What can hang from each mark:
A: K L W
K: A N T W
N: K
W: A
R: A K L W
L: K T W

Known rows, with every way that one mark hangs from another:
R[L W]: [  9.8 -21.7   6.1 -13.3  15.6 -35.7  -8.5   1.8  13.9 -22.7 -13.3  -6.5
  -6.7   6.3 -21.1 -12.5  25.4  39.2 -50.7 -26.1  19.3 -16.0  -1.2 -12.6]
L[K[A[W] N] T]: [ 39.5 -38.7 -17.5 -19.8  25.4 -19.7  -6.7  -7.5  -9.7 -26.7  -3.7 -17.6
 -46.1 -38.6 -22.4  11.8  18.2  18.8 -32.6 -60.6  -7.5  -0.3  -2.2 -20.2]
R[K]: [ 11.1   3.3  -6.8 -18.4   8.9 -23.2   2.1 -14.2 -14.6 -22.2 -10.1   2.3
   3.9  -6.0  -7.5   4.7  27.9  14.4 -26.2 -39.5  23.9 -18.7   7.3  -7.0]
W[A[L[K[N T]]]]: [ 23.7 -23.6  -0.6 -36.5   9.7 -31.4  36.5  -2.8 -12.3 -22.1  -6.6 -13.6
 -68.9 -30.7 -25.7  18.5  14.4  13.8 -28.0 -38.9 -17.5  -8.9   6.8 -29.6]
A[K]: [ 25.3  -5.5 -11.3 -14.6  22.9 -27.4  -5.8 -10.8  -8.4 -20.4 -18.5  10.7
   3.7  -4.9  -5.5  -2.5  10.6  26.5 -24.8 -29.3  11.6 -16.5   3.8  -0.1]
L[K[N] T W]: [ 61.5 -22.0  12.8 -45.7   6.6 -27.5  18.3 -12.0 -24.6  -9.9   6.8 -19.6
 -37.7 -44.6 -23.0   1.2  34.1  27.6 -30.2 -63.6   4.1 -11.7  34.3  -6.1]
N[K[A T W]]: [ -3.8 -55.1 -18.5 -30.7  46.6 -44.5 -15.8 -29.9  -4.5 -19.3 -10.6  -1.8
 -48.9 -12.8 -19.2 -11.5  33.6  24.6 -45.5 -68.8 -10.4  -6.5 -24.6 -14.6]
W[A]: [ 22.8  -7.4 -12.0 -19.2  31.5 -19.2  16.9 -11.7  -2.9 -23.6  -1.5 -14.2
 -12.3 -10.6  -5.4  -1.4  29.8  14.5 -16.9 -19.9  12.5 -16.9   3.8 -12.5]
A[K L W]: [ 20.0 -21.0 -17.2 -11.7  32.5 -29.1  -6.0  -2.7  15.7 -18.5 -23.8  14.8
  -6.2   7.0  -9.7  17.0 -20.6  53.7 -31.7 -25.0 -13.4 -10.8 -19.0   0.4]
A[L[K T] W]: [ 39.4 -33.8   7.7 -10.3   9.7 -19.8   7.6   4.4   0.0  -7.6  -3.4  -3.0
 -19.5 -23.6 -32.7  30.2   3.4  47.0 -28.3 -44.4  -9.3  -8.0   5.9  -3.8]
A[K[T] L W]: [ 10.9 -28.7 -14.9 -23.5  25.7 -40.0   4.8  -4.0  14.2 -17.5 -19.3  14.5
 -26.3   0.1 -18.9  25.5 -14.3  55.3 -33.9 -32.3 -22.0  -7.2 -21.6  -9.3]
R[A[K[N]] L]: [ 18.4   1.6 -17.9  -9.2   8.1 -38.6 -16.9  -3.2 -13.7 -31.9 -46.2   6.5
 -29.8   0.5 -15.4  -6.5  -5.2  17.9 -47.3 -26.4  15.6  -3.8  -5.4 -22.5]
R[A[L[T]] K[N] W]: [  6.5 -14.4 -15.8 -12.7  -7.4 -54.9  -7.5   6.6  -5.7 -34.4 -24.1 -11.6
 -43.4   0.4 -34.6  14.2  10.0  28.9 -50.5 -48.6  35.7  -0.2 -19.3 -16.1]
R[A[W] K[N T] L]: [ -2.9  -5.8 -21.2 -33.1   2.7 -42.4  -3.2  -9.2  -2.8 -33.2 -30.2 -10.8
 -48.1  -4.7 -21.8  15.6   6.4  23.8 -54.4 -48.7   9.8   1.1 -25.0 -37.8]
A[K[N]]: [ 28.6  -9.8 -20.2 -25.8  25.2 -28.7  -4.9 -10.0  -9.4 -22.6 -26.3   3.4
 -13.1 -11.1  -4.9  -1.2   6.7  17.6 -26.8 -31.1   9.0 -15.2  11.4  -4.0]
L[T W]: [ 46.1 -21.5   8.7 -31.1  19.1 -29.3  13.8 -11.2 -10.5 -10.7  11.3  -7.6
 -12.8 -22.5 -24.3   0.2  38.5  41.3 -27.1 -41.5  11.7 -13.4  22.4   2.2]
A[W]: [ 21.5 -23.2 -17.1 -18.7  43.1 -14.6  -2.0 -11.3  14.4 -11.5  -6.4 -10.1
  11.9  -5.0  -5.1  10.0  16.3  38.5 -24.7 -23.5  -1.5 -15.5   0.1  -2.0]
A[K L[T]]: [ 28.4 -21.6  -0.4  -4.5   6.2 -37.6  -1.4   5.5 -10.1 -19.4 -17.7  22.6
 -20.9  -8.0 -34.0  17.4  -0.5  39.9 -25.7 -28.9  10.1  -9.7   2.4   0.8]
A[K[W]]: [ 16.9 -31.5 -13.1 -21.8  36.1 -39.4 -16.8 -14.6   7.6 -16.6 -21.5   8.9
 -12.1  -2.1  -6.4 -10.1  13.7  39.1 -35.9 -51.1  10.2 -16.6  -2.0   1.7]
L[K T]: [ 43.5 -19.5  13.0 -12.8  -0.2 -18.3   6.1  -5.6 -24.0 -11.3   0.3  -6.9
 -10.5 -35.8 -28.9  11.7  35.0  17.1 -21.4 -46.8  14.6 -13.8  28.1  -5.2]
A[K[N] L[T] W]: [ 36.5 -34.2 -20.8 -23.6  20.7 -36.3  -2.7   7.0   5.9 -21.8 -22.3   6.4
 -35.9 -11.9 -27.8  26.5 -17.7  48.8 -29.3 -40.8  -0.6  -4.9  -9.7  -0.9]
L[K[A N T] W]: [ 30.5 -25.5   0.0 -47.4  23.6 -37.4  16.0 -24.2 -18.9 -23.9   3.2 -10.8
 -65.9 -37.4 -14.4  -6.1  32.8  19.8 -45.7 -61.4 -29.8  -3.6  11.5 -27.8]
L[K W]: [ 46.1  -6.7  16.8 -34.7  16.6 -19.5  16.3 -19.5 -12.6  -6.1   4.9  -9.6
  -6.7 -24.8  -4.8  -7.2  29.7  31.6 -33.4 -48.3  -7.6 -17.5  25.7  -3.9]
N[K[T W]]: [  5.7 -49.8  -8.2 -42.1  35.7 -41.6  -5.6 -26.5  -2.7  -4.3 -11.6  -7.4
 -29.2 -13.2 -18.7  -4.4  34.4  32.7 -37.8 -65.8   1.5 -15.4  -7.0  -4.5]

Rows:
[ 31.1 -14.6  -2.2 -24.8  15.2 -22.2  28.3  -0.7 -10.1 -22.5 -12.5 -12.0
 -49.1 -24.1 -17.7  10.6   7.2  13.9 -25.6 -31.8 -11.3 -13.1  11.2 -19.1]
W[A[L[K[N]]]]
[ 22.4 -21.3 -13.8  -9.5  37.3 -12.0  -9.1 -17.0   0.3 -23.5  -5.2  -8.6
 -16.0 -19.0  -4.8   4.9  13.7  24.8 -35.0 -44.6 -19.5  -6.6 -10.3 -17.9]
L[K[A[W]]]
[ 18.2 -16.2   9.4 -24.2   6.8 -30.0  35.5  -5.4 -11.7 -20.7  -2.1  -3.9
 -50.1 -24.3 -25.8  19.9  17.5  22.1 -25.6 -35.9 -16.0 -10.7   0.6 -25.9]
W[A[L[K[T]]]]
[ 26.0 -55.2 -11.7 -22.7  21.4 -52.2  -8.8   4.1   3.1 -18.2 -25.0  12.5
 -54.7 -12.7 -35.5   9.4  -0.6  47.6 -39.3 -54.3   6.2  -8.2   2.7  -0.7]
A[K[N W] L[T]]
[ 56.8 -16.4  22.9 -33.2   2.9 -24.9  16.2 -12.3 -22.1  -6.8  12.8 -11.8
 -19.5 -37.7 -23.2   0.5  37.3  34.1 -29.8 -58.5   5.3 -12.4  28.3  -2.6]
L[K T W]
[ 19.1 -21.8  -0.1  -4.3  23.5 -16.6 -12.5  -7.7   0.7 -26.9 -10.9  -0.7
 -29.3 -15.1 -15.5  -0.2   7.8  28.6 -48.8 -45.3 -16.8  -5.2 -12.7 -28.9]
R[L[K[A[W]]]]
[  3.6 -34.1 -22.9 -25.6  36.5 -36.0   1.7 -16.4  -9.3 -30.2  -9.2  -1.1
 -50.3 -19.6 -21.1   4.7  32.6  10.1 -34.0 -30.9 -14.9  -4.9   6.7 -26.4]
K[A N T]
[  6.4 -41.5  -9.1 -18.8  44.1 -37.5  13.1  -2.7  17.9 -17.9  -8.3  -2.0
 -40.5   1.2 -18.0   2.7  15.0  42.8 -33.3 -31.0  -5.2 -15.8  -6.4 -11.1]
K[W[A[L]]]
[ 15.1 -12.4 -39.2 -32.3  28.8 -42.0 -10.5 -13.7   2.3 -25.2 -34.2 -12.3
 -33.3  -8.2  -7.1  12.4  -4.6  31.1 -38.5 -41.7  -3.5   0.6 -25.1 -20.8]
R[A[K[N T] W]]
[  6.2 -18.0 -23.0   1.2  37.6 -26.6  -4.5  -4.0  16.7 -15.7 -26.8  -0.4
  -3.1  12.6 -15.2  21.4  -7.0  45.2 -37.8  -9.2 -12.9  -4.3 -16.9  -9.1]
R[A[L W]]
[-13.4 -68.1 -21.5 -23.4  49.2 -54.5  -1.2  -9.1  12.9 -24.9 -17.5  10.7
 -78.0  -7.4 -33.2   7.5  17.7  35.6 -50.4 -42.2 -32.5  -2.1  -3.6 -23.7]
K[A[L] N T W]
[ -4.0 -46.2  -7.9  -5.0  18.0 -51.3 -13.1  -4.3  -4.5 -32.7  -8.3  19.5
 -59.1  -6.3 -38.3   9.7  19.7  37.7 -47.5 -64.6   7.1  -2.9 -17.9 -14.0]
R[K[A[L[T]] W]]
[  2.4  -9.8 -28.0 -14.8  32.5 -24.1 -12.9 -18.9   1.1 -35.6  -7.2  -1.8
 -14.8  -2.1  -1.9   5.1  14.5  21.9 -36.8 -48.6   2.9  -5.6 -28.2 -16.6]
R[K[A[W]]]
[ 44.4 -12.7   4.9 -64.7  15.7 -32.8  42.7 -19.6 -15.2 -19.5  10.4 -30.7
 -65.6 -43.3  -9.3  -4.5  34.7  19.0 -32.2 -61.5 -12.5 -10.9  12.3 -27.6]
L[K[N T] W[A]]
[ 38.7  -9.0 -14.4 -65.4  23.6 -46.5  29.3 -18.4  -9.4 -30.1  -2.6 -16.3
 -64.6 -25.2  -3.7  -8.8  16.9  28.1 -31.1 -54.8  -2.6  -8.9  -7.6 -20.1]
L[W[A[K[N T]]]]
[ 13.8  10.2  -8.5   2.7   7.4 -35.6 -17.8  -6.4 -12.6 -28.9 -39.0  13.7
 -12.3   7.3 -15.8  -8.0  -0.8  25.2 -45.6 -23.8  18.6  -5.5 -11.8 -19.6]
R[A[K] L]
[  2.9 -48.0  -8.7 -39.8  34.9 -46.9  16.2 -16.3   4.3 -15.4 -10.2  -7.7
 -61.8  -8.1 -23.7   2.3  17.1  37.5 -36.6 -58.4  -8.5 -11.8 -26.7 -12.9]
N[K[T W[A[L]]]]
[ 47.7 -21.4  12.4 -21.5  13.6 -29.0   5.8 -15.9 -24.1 -22.8  14.1  -5.8
 -39.5 -37.8 -23.2  -5.8  37.3  26.7 -36.9 -64.2  -5.4  -3.5  11.8 -13.7]
L[K[A] T W]
[ 15.9  -9.7   4.0 -20.7  -5.3 -35.7   4.5  -7.6 -21.7 -21.7 -29.6  -9.1
 -52.5 -23.6 -30.0   5.5  19.6  10.7 -50.0 -39.1  -2.4  -3.1  12.6 -37.9]
R[A L[K[N T]]]
[ 26.0 -12.1 -20.1 -25.3  24.0 -36.3  15.5   0.0  -3.2 -32.8 -24.0   3.5
 -47.7  -6.2 -10.6   5.5  -9.9  24.3 -25.7 -24.5   0.7 -11.3  -9.5 -13.3]
W[A[K[N] L]]
[ 16.9 -18.1  -7.6 -27.4   6.2 -31.4   0.4  -8.0  -5.4 -19.8 -28.5 -18.1
 -48.0 -20.5 -23.9  13.5   6.5  23.8 -53.1 -45.8 -11.9   0.5  -7.2 -36.8]
R[A[W] L[K[N T]]]
[ 30.6 -14.0   5.8 -32.8   3.7 -31.4  11.8   1.5   0.6 -34.0 -10.4 -32.4
 -50.6 -20.0 -15.7 -14.5  20.8  15.0 -48.4 -50.7  19.5 -12.2  -6.0 -28.5]
R[L[K[N]] W[A]]
[ -2.6 -59.5 -22.3 -13.2  55.6 -44.8 -11.2  -7.2  14.9 -25.7 -21.6  11.1
 -59.1   0.1 -24.6   0.1  11.1  34.6 -47.7 -34.6 -25.1  -7.0  -0.2 -13.3]
K[A[L] N W]
[ 11.3 -32.1  -1.1 -36.7  33.2 -46.7  11.7 -22.6 -10.2 -20.0  -2.2   8.9
 -56.5  -8.4 -25.6  -2.4  14.2  42.0 -45.3 -49.0 -32.1  -2.9 -20.6 -12.4]
N[K[A[L[W]] T]]
[ -1.7 -37.9   1.6 -12.1  16.3 -48.8   1.9  -9.7  -0.2  -9.5 -22.6   2.4
 -49.9  -9.4 -31.3  14.1  14.8  40.6 -51.1 -48.6 -18.6  -4.9  -2.1 -22.4]
R[A[L[K[T W]]]]
[ 16.6 -47.1 -13.3 -21.8  41.8 -32.9 -14.9 -18.3  -4.5 -22.5 -13.8  -8.0
 -51.7 -25.4 -12.2 -11.6  27.1  15.4 -46.0 -62.9 -15.0  -9.2   8.5 -18.9]
L[K[A N W]]
[ 20.0 -44.1 -18.8  -8.9  34.4 -30.2 -10.3  -8.3  -2.9 -21.8 -10.5   3.2
 -36.8  -9.2 -31.8  16.2   0.2  40.8 -35.3 -47.9 -10.6   1.1 -35.3  -5.5]
N[K[A[L[T] W]]]
[  5.7 -40.7 -10.5 -38.3  40.3 -41.9  15.1 -16.9  10.8 -18.4   2.2 -15.8
 -47.7 -16.1 -16.0  -2.3  39.2  31.1 -30.4 -49.0   2.2 -14.4  -5.9 -21.4]
K[T W[A]]
